Known rows, with every step that occurs:
vobem/puvu/mesufid/delam: [-0.09,  0.09, -0.13,  0.03,  0.33, -0.05, -0.55,  0.02, -0.12,  0.03,
  0.02, -0.10,  0.20, -0.06,  0.09, -0.03, -0.15, -0.10,  0.56, -0.07,
 -0.03,  0.12,  0.24, -0.05, -0.12]
kugo/mesufid: [ 0.09,  0.00, -0.13,  0.01,  0.01,  0.00, -0.09, -0.10, -0.04,  0.01,
 -0.04, -0.31,  0.07,  0.04,  0.00,  0.03, -0.10, -0.05,  0.09,  0.03,
 -0.02,  0.12,  0.01, -0.15, -0.02]
kugo/mesufid/zedasa/tedebad/delam/pefe: [-0.09, -0.03, -0.10,  0.02,  0.21,  0.04, -0.26,  0.04, -0.20,  0.00,
 -0.03, -0.41,  0.03,  0.02,  0.43, -0.25, -0.12, -0.16, -0.22,  0.00,
  0.08,  0.02, -0.34, -0.19,  0.25]
zedasa/tuzol: [ 0.18,  0.14, -0.05, -0.03,  0.03,  0.02, -0.07, -0.02,  0.02, -0.01,
  0.03, -0.03,  0.02,  0.19,  0.15,  0.00,  0.07,  0.01,  0.12,  0.00,
 -0.01, -0.29, -0.08, -0.17,  0.01]
zedasa/tuzol/delam/mesufid: [ 0.10,  0.09,  0.00,  0.02,  0.26, -0.01, -0.15, -0.03, -0.16,  0.02,
  0.05, -0.32, -0.17,  0.15, -0.12,  0.14, -0.06,  0.05,  0.27, -0.37,
 -0.11, -0.26,  0.26, -0.27, -0.03]
gevi/kugo/mesufid: [-0.17,  0.02, -0.08,  0.00,  0.04,  0.06, -0.08, -0.10, -0.03,  0.09,
 -0.06, -0.27,  0.05,  0.09, -0.04,  0.03, -0.12, -0.07,  0.26,  0.04,
  0.01,  0.10, -0.14, -0.15, -0.10]
nogid/delam: [-0.06,  0.00, -0.01,  0.01,  0.13, -0.08, -0.20,  0.01, -0.01, -0.02,
  0.01,  0.01, -0.16, -0.02,  0.21,  0.02, -0.02,  0.03,  0.05, -0.17,
 -0.04,  0.20, -0.07,  0.16, -0.01]
puvu/mesufid/zedasa: [-0.23, -0.04, -0.12,  0.04,  0.09,  0.00,  0.01,  0.04, -0.20,  0.03,
  0.00, -0.17, -0.14, -0.08, -0.08, -0.07, -0.09, -0.02,  0.03,  0.10,
  0.01, -0.06, -0.01, -0.02, -0.10]
puvu/mesufid/delam: [-0.23,  0.00, -0.13,  0.06,  0.22, -0.04, -0.34,  0.02, -0.10,  0.04,
  0.02, -0.14,  0.19, -0.07, -0.05, -0.05, -0.11, -0.07,  0.11, -0.06,
 -0.01,  0.10,  0.27, -0.02, -0.09]
zedasa/gevi/kugo/mesufid/delam/fivu: [-0.29, -0.05, -0.11,  0.00,  0.25, -0.01, -0.50, -0.04, -0.16,  0.03,
  0.05, -0.11, -0.02,  0.02, -0.01, -0.07, -0.14, -0.12,  0.75,  0.07,
  0.07, -0.12,  0.13, -0.20, -0.11]
tuzol/delam: [-0.03, -0.01,  0.10,  0.02,  0.18, -0.03, -0.03, -0.03, -0.08,  0.02,
  0.02, -0.04, -0.19,  0.02, -0.05,  0.05, -0.02,  0.08,  0.10, -0.18,
 -0.04,  0.02,  0.34, -0.04,  0.04]
tedebad/delam/vobem/puvu/mesufid: [ 0.24,  0.04, -0.16,  0.02,  0.43,  0.11, -0.58, -0.01, -0.16, -0.16,
  0.02, -0.17,  0.12, -0.07,  0.28,  0.20, -0.11, -0.14,  0.68,  0.11,
 -0.21,  0.13, -0.04, -0.14, -0.13]
gevi/kugo/mesufid/zedasa/tuzol/delam/fivu: [-0.08,  0.04, -0.04,  0.01,  0.30,  0.01, -0.27, -0.04, -0.25, -0.01,
  0.05, -0.19, -0.39,  0.14,  0.09, -0.04, -0.14,  0.00,  0.79, -0.08,
  0.05, -0.21,  0.18, -0.26, -0.05]
gevi/kugo/mesufid/zedasa/tedebad/delam: [-0.28, -0.05, -0.04,  0.01,  0.16,  0.04, -0.31,  0.04, -0.11,  0.05,
 -0.01,  0.02,  0.04,  0.06,  0.54, -0.13, -0.03, -0.14,  0.28,  0.07,
 -0.12,  0.06, -0.32, -0.04,  0.00]
nogid/delam/vobem/puvu: [ 0.26,  0.10, -0.01, -0.02,  0.35,  0.11, -0.43,  0.00, -0.13, -0.18,
  0.01,  0.00, -0.13, -0.11,  0.44,  0.10, -0.07, -0.02,  0.73, -0.13,
 -0.11,  0.12, -0.05,  0.02, -0.12]
meko/delam: [-0.14,  0.02,  0.08, -0.02,  0.15,  0.04, -0.27, -0.01, -0.04, -0.07,
  0.09, -0.05,  0.20,  0.05,  0.04, -0.03,  0.01, -0.09, -0.14,  0.05,
 -0.08, -0.06,  0.29, -0.04, -0.05]
delam/sugog: [ 0.03, -0.06,  0.02,  0.00,  0.07,  0.09,  0.02, -0.03, -0.07,  0.01,
 -0.01,  0.15, -0.05,  0.02,  0.09,  0.08, -0.12, -0.05,  0.07,  0.06,
 -0.03,  0.03,  0.08,  0.01, -0.13]
meko/delam/vobem/puvu/mesufid: [ 0.19,  0.06, -0.11,  0.00,  0.42,  0.16, -0.52, -0.01, -0.18, -0.20,
  0.03, -0.24,  0.12, -0.09,  0.10,  0.18, -0.11, -0.14,  0.60,  0.12,
 -0.18,  0.12,  0.19, -0.13, -0.17]
zedasa/vobem/puvu: [ 0.09,  0.12, -0.04, -0.05,  0.16,  0.10, -0.31, -0.01, -0.03, -0.09,
 -0.02,  0.03,  0.00, -0.17,  0.34,  0.04,  0.07, -0.04,  0.55, -0.03,
 -0.08, -0.12, -0.03, -0.03, -0.06]
vobem/puvu/mesufid/zedasa: [-0.10,  0.05, -0.12,  0.01,  0.20, -0.01, -0.19,  0.04, -0.22,  0.01,
 -0.01, -0.13, -0.13, -0.06,  0.06, -0.05, -0.13, -0.05,  0.48,  0.08,
 -0.02, -0.04, -0.03, -0.06, -0.14]
zedasa/gevi/kugo/mesufid: [-0.23, -0.01, -0.08, -0.03,  0.06,  0.06, -0.12, -0.12, -0.02,  0.11,
 -0.02, -0.20,  0.06,  0.12, -0.15,  0.08, -0.04, -0.06,  0.31,  0.21,
  0.00, -0.11, -0.20, -0.23, -0.12]
tedebad/delam/sugog: [ 0.02, -0.06,  0.00,  0.00,  0.21,  0.06, -0.30, -0.04, -0.07, -0.01,
  0.04,  0.21,  0.11,  0.09,  0.40,  0.08, -0.12, -0.13,  0.12,  0.06,
 -0.15,  0.00, -0.04, -0.03, -0.10]
tedebad/delam/mesufid/zedasa: [-0.25, -0.02, -0.06,  0.04,  0.17, -0.02, -0.19,  0.02, -0.24,  0.04,
  0.06, -0.14, -0.06,  0.02,  0.14, -0.10, -0.12, -0.05,  0.07, -0.16,
 -0.10, -0.28, -0.11, -0.12, -0.09]
vobem/puvu: [ 0.21,  0.15,  0.00, -0.04,  0.18, -0.02, -0.31,  0.01, -0.04, -0.02,
 -0.01,  0.04,  0.01,  0.02,  0.22,  0.03, -0.06, -0.05,  0.70, -0.02,
 -0.04,  0.04, -0.04, -0.06, -0.06]
nogid/delam/zegog: [-0.20,  0.08,  0.21,  0.01,  0.19, -0.05, -0.13,  0.00, -0.16,  0.08,
  0.01,  0.07, -0.09,  0.02,  0.23, -0.17, -0.13,  0.02, -0.23, -0.19,
  0.17,  0.23, -0.08,  0.12,  0.05]
zedasa/tedebad/delam/vobem: [ 0.09, -0.10, -0.01,  0.02,  0.24,  0.24, -0.27,  0.03, -0.11, -0.22,
  0.03,  0.07,  0.06, -0.11,  0.53,  0.04,  0.05, -0.09,  0.14,  0.04,
 -0.20,  0.05, -0.11, -0.01,  0.01]

Rows:
[-0.07,  0.10, -0.02, -0.02,  0.29,  0.08, -0.29,  0.00, -0.22, -0.06,
 -0.01, -0.11, -0.22, -0.18,  0.25,  0.00, -0.02,  0.00,  0.62, -0.23,
 -0.09, -0.27,  0.14, -0.11, -0.11] : tuzol/delam/mesufid/zedasa/vobem/puvu
[-0.07,  0.09, -0.09, -0.02,  0.28,  0.08, -0.47,  0.00, -0.18, -0.08,
  0.02, -0.04, -0.02, -0.14,  0.47, -0.03,  0.00, -0.09,  0.60, -0.13,
 -0.15, -0.30, -0.11, -0.12, -0.11] : tedebad/delam/mesufid/zedasa/vobem/puvu
[-0.05,  0.02, -0.12,  0.02,  0.26,  0.11, -0.18,  0.03, -0.28, -0.08,
 -0.01, -0.16, -0.15, -0.14,  0.11, -0.01, -0.13, -0.05,  0.46,  0.08,
 -0.04, -0.06, -0.01, -0.08, -0.18] : delam/vobem/puvu/mesufid/zedasa
[ 0.07, -0.07,  0.08,  0.03,  0.26,  0.20, -0.02, -0.05, -0.17, -0.17,
  0.03, -0.08, -0.19, -0.13,  0.05,  0.10, -0.02,  0.08,  0.05, -0.15,
 -0.09, -0.04,  0.32, -0.06, -0.03] : tuzol/delam/vobem
[ 0.25,  0.05, -0.15,  0.01,  0.34,  0.13, -0.38,  0.00, -0.17, -0.16,
 -0.01, -0.20,  0.02, -0.11,  0.08,  0.21, -0.11, -0.10,  0.67,  0.10,
 -0.14,  0.14,  0.05, -0.11, -0.15] : delam/vobem/puvu/mesufid
[-0.34, -0.08, -0.14,  0.01,  0.06,  0.16,  0.01,  0.00, -0.15, -0.08,
 -0.02, -0.13, -0.12, -0.30,  0.09, -0.05,  0.10, -0.01, -0.14,  0.07,
 -0.05, -0.23,  0.00,  0.01, -0.08] : puvu/mesufid/zedasa/vobem
[-0.08,  0.10, -0.07, -0.03,  0.26,  0.06, -0.38,  0.01, -0.18, -0.07,
 -0.01, -0.09, -0.22, -0.20,  0.40, -0.02, -0.01, -0.03,  0.63, -0.23,
 -0.10, -0.18, -0.08, -0.01, -0.14] : nogid/delam/mesufid/zedasa/vobem/puvu
[-0.07,  0.22,  0.19,  0.00,  0.39, -0.02, -0.19, -0.02, -0.33,  0.10,
  0.03, -0.07, -0.16,  0.14,  0.16, -0.16, -0.17,  0.03,  0.24, -0.15,
  0.14, -0.08,  0.19, -0.19,  0.01] : vobem/puvu/mesufid/zedasa/tuzol/delam/zegog
[ 0.25,  0.02, -0.15,  0.02,  0.42,  0.14, -0.56,  0.05, -0.16, -0.18,
 -0.01, -0.14,  0.07, -0.10,  0.38,  0.18, -0.07, -0.15,  0.78,  0.13,
 -0.23,  0.23, -0.06, -0.09, -0.09] : zedasa/tedebad/delam/vobem/puvu/mesufid
[-0.55, -0.04,  0.06, -0.05,  0.07,  0.07,  0.04, -0.02, -0.07,  0.15,
  0.02,  0.14, -0.12,  0.07, -0.16, -0.06,  0.06, -0.01,  0.22,  0.22,
  0.08, -0.41, -0.29, -0.10, -0.16] : mesufid/zedasa/gevi/kugo
[-0.55, -0.03,  0.03, -0.03,  0.12,  0.07, -0.01, -0.01, -0.13,  0.15,
  0.03, -0.01, -0.13,  0.07, -0.25, -0.01,  0.01, -0.02,  0.28,  0.10,
  0.04, -0.46, -0.27, -0.16, -0.20] : delam/mesufid/zedasa/gevi/kugo
[-0.11, -0.04, -0.07,  0.02,  0.16,  0.06, -0.23, -0.08, -0.13,  0.07,
 -0.01, -0.03,  0.12,  0.02,  0.16, -0.03, -0.23, -0.10,  0.14, -0.05,
 -0.01,  0.09,  0.28, -0.07, -0.17] : kugo/mesufid/delam/sugog
[-0.09, -0.07, -0.11,  0.06,  0.29,  0.20, -0.27, -0.01, -0.19, -0.16,
  0.03, -0.17,  0.12, -0.19,  0.06,  0.02, -0.09, -0.05,  0.08, -0.05,
 -0.07,  0.02,  0.26, -0.05, -0.13] : puvu/mesufid/delam/vobem
[ 0.16,  0.15, -0.15, -0.01,  0.25,  0.13, -0.22,  0.00, -0.21, -0.09,
  0.03, -0.17, -0.11,  0.07,  0.25,  0.00, -0.04, -0.02,  0.48,  0.06,
 -0.05, -0.35, -0.09, -0.23, -0.13] : delam/vobem/puvu/mesufid/zedasa/tuzol
[-0.07,  0.10, -0.04, -0.04,  0.15,  0.10, -0.24,  0.00, -0.12, -0.07,
 -0.02,  0.05, -0.11, -0.19,  0.37, -0.07,  0.05, -0.03,  0.52, -0.03,
 -0.04, -0.22, -0.06, -0.03, -0.09] : mesufid/zedasa/vobem/puvu
[-0.15,  0.06, -0.15,  0.02,  0.35,  0.07, -0.43,  0.02, -0.20, -0.04,
 -0.02, -0.48,  0.14, -0.17,  0.13, -0.17, -0.13, -0.14, -0.04, -0.12,
  0.15, -0.05,  0.04, -0.18,  0.11] : zedasa/vobem/puvu/mesufid/delam/pefe
[-0.04,  0.10,  0.05,  0.00,  0.20, -0.01,  0.00, -0.03, -0.15,  0.05,
  0.05, -0.05, -0.28,  0.14,  0.09, -0.06,  0.01,  0.12,  0.12, -0.18,
  0.00, -0.32,  0.25, -0.16,  0.01] : mesufid/zedasa/tuzol/delam
[-0.23, -0.07, -0.09, -0.04,  0.03,  0.01, -0.03, -0.07, -0.13,  0.08,
  0.03, -0.07, -0.07,  0.03, -0.14, -0.05,  0.03, -0.01,  0.10,  0.29,
  0.02, -0.39, -0.10, -0.20, -0.09] : kugo/mesufid/zedasa/gevi
[ 0.00, -0.04, -0.07,  0.02,  0.20,  0.15, -0.10,  0.13, -0.23, -0.10,
 -0.06, -0.07, -0.23, -0.20,  0.31, -0.05, -0.04, -0.05,  0.56,  0.11,
 -0.08,  0.15, -0.06,  0.04, -0.08] : delam/vobem/puvu/mesufid/zedasa/tedebad
[-0.01, -0.05, -0.02,  0.01,  0.15,  0.00, -0.35,  0.07,  0.00, -0.03,
  0.02,  0.15,  0.12,  0.03,  0.54, -0.04,  0.06, -0.11,  0.19,  0.04,
 -0.18,  0.14, -0.20,  0.03,  0.10] : zedasa/tedebad/delam
[ 0.16,  0.06, -0.02, -0.02,  0.35,  0.16, -0.47,  0.05, -0.20, -0.17,
  0.01,  0.11, -0.04, -0.10,  0.67, -0.03, -0.05, -0.10,  0.76,  0.01,
 -0.16, -0.02, -0.15, -0.05, -0.08] : mesufid/zedasa/tedebad/delam/vobem/puvu
[-0.40, -0.01, -0.03, -0.04,  0.37,  0.16, -0.39, -0.03, -0.18,  0.01,
  0.05,  0.07, -0.01,  0.03,  0.11,  0.06, -0.01, -0.12,  0.65,  0.28,
 -0.08, -0.37, -0.34, -0.19, -0.25] : tedebad/delam/vobem/puvu/mesufid/zedasa/gevi/kugo
[-0.06,  0.10, -0.07, -0.03,  0.20,  0.10, -0.27,  0.01, -0.18, -0.07,
 -0.01, -0.10, -0.12, -0.19,  0.28, -0.03,  0.00, -0.04,  0.58, -0.14,
 -0.08, -0.28, -0.03, -0.09, -0.13] : delam/mesufid/zedasa/vobem/puvu
[ 0.06,  0.01, -0.08,  0.03,  0.34, -0.02, -0.30,  0.02, -0.26, -0.07,
  0.07, -0.17, -0.40,  0.07,  0.03,  0.02, -0.11,  0.01,  0.71, -0.05,
  0.00, -0.17,  0.30, -0.20, -0.03] : puvu/mesufid/zedasa/tuzol/delam/fivu
[ 0.06,  0.02,  0.04,  0.02,  0.27,  0.23,  0.01, -0.05, -0.23, -0.15,
  0.05, -0.09, -0.26, -0.03,  0.17,  0.02,  0.01,  0.09,  0.07, -0.15,
 -0.06, -0.31,  0.24, -0.17, -0.04] : mesufid/zedasa/tuzol/delam/vobem
[-0.02, -0.04, -0.02,  0.03,  0.29,  0.14, -0.10,  0.11, -0.28, -0.09,
 -0.05, -0.08, -0.33, -0.19,  0.27, -0.02, -0.05, -0.02,  0.62,  0.02,
 -0.09,  0.17,  0.11,  0.02, -0.05] : tuzol/delam/vobem/puvu/mesufid/zedasa/tedebad
[ 0.34,  0.12, -0.13,  0.01,  0.45,  0.12, -0.43, -0.03, -0.19, -0.15,
  0.02, -0.24, -0.07, -0.01,  0.13,  0.23, -0.08, -0.05,  0.76,  0.01,
 -0.17,  0.01,  0.17, -0.22, -0.12] : zedasa/tuzol/delam/vobem/puvu/mesufid
[ 0.18,  0.11, -0.08,  0.00,  0.34,  0.13, -0.50, -0.05, -0.17, -0.13,
  0.00, -0.14,  0.11, -0.09,  0.35,  0.00, -0.15, -0.07,  0.74, -0.10,
 -0.07,  0.03,  0.15, -0.15, -0.14] : kugo/mesufid/delam/vobem/puvu
[-0.01,  0.12, -0.10,  0.00,  0.16,  0.00, -0.23,  0.00, -0.17,  0.03,
  0.08, -0.15, -0.03,  0.21,  0.26, -0.07, -0.02, -0.02,  0.16, -0.14,
 -0.07, -0.52, -0.16, -0.27, -0.05] : tedebad/delam/mesufid/zedasa/tuzol
[-0.03, -0.11, -0.02,  0.03,  0.23,  0.23, -0.21,  0.05, -0.18, -0.19,
  0.03,  0.06, -0.03, -0.13,  0.56, -0.05,  0.02, -0.06,  0.11,  0.03,
 -0.17, -0.05, -0.14,  0.00, -0.01] : mesufid/zedasa/tedebad/delam/vobem
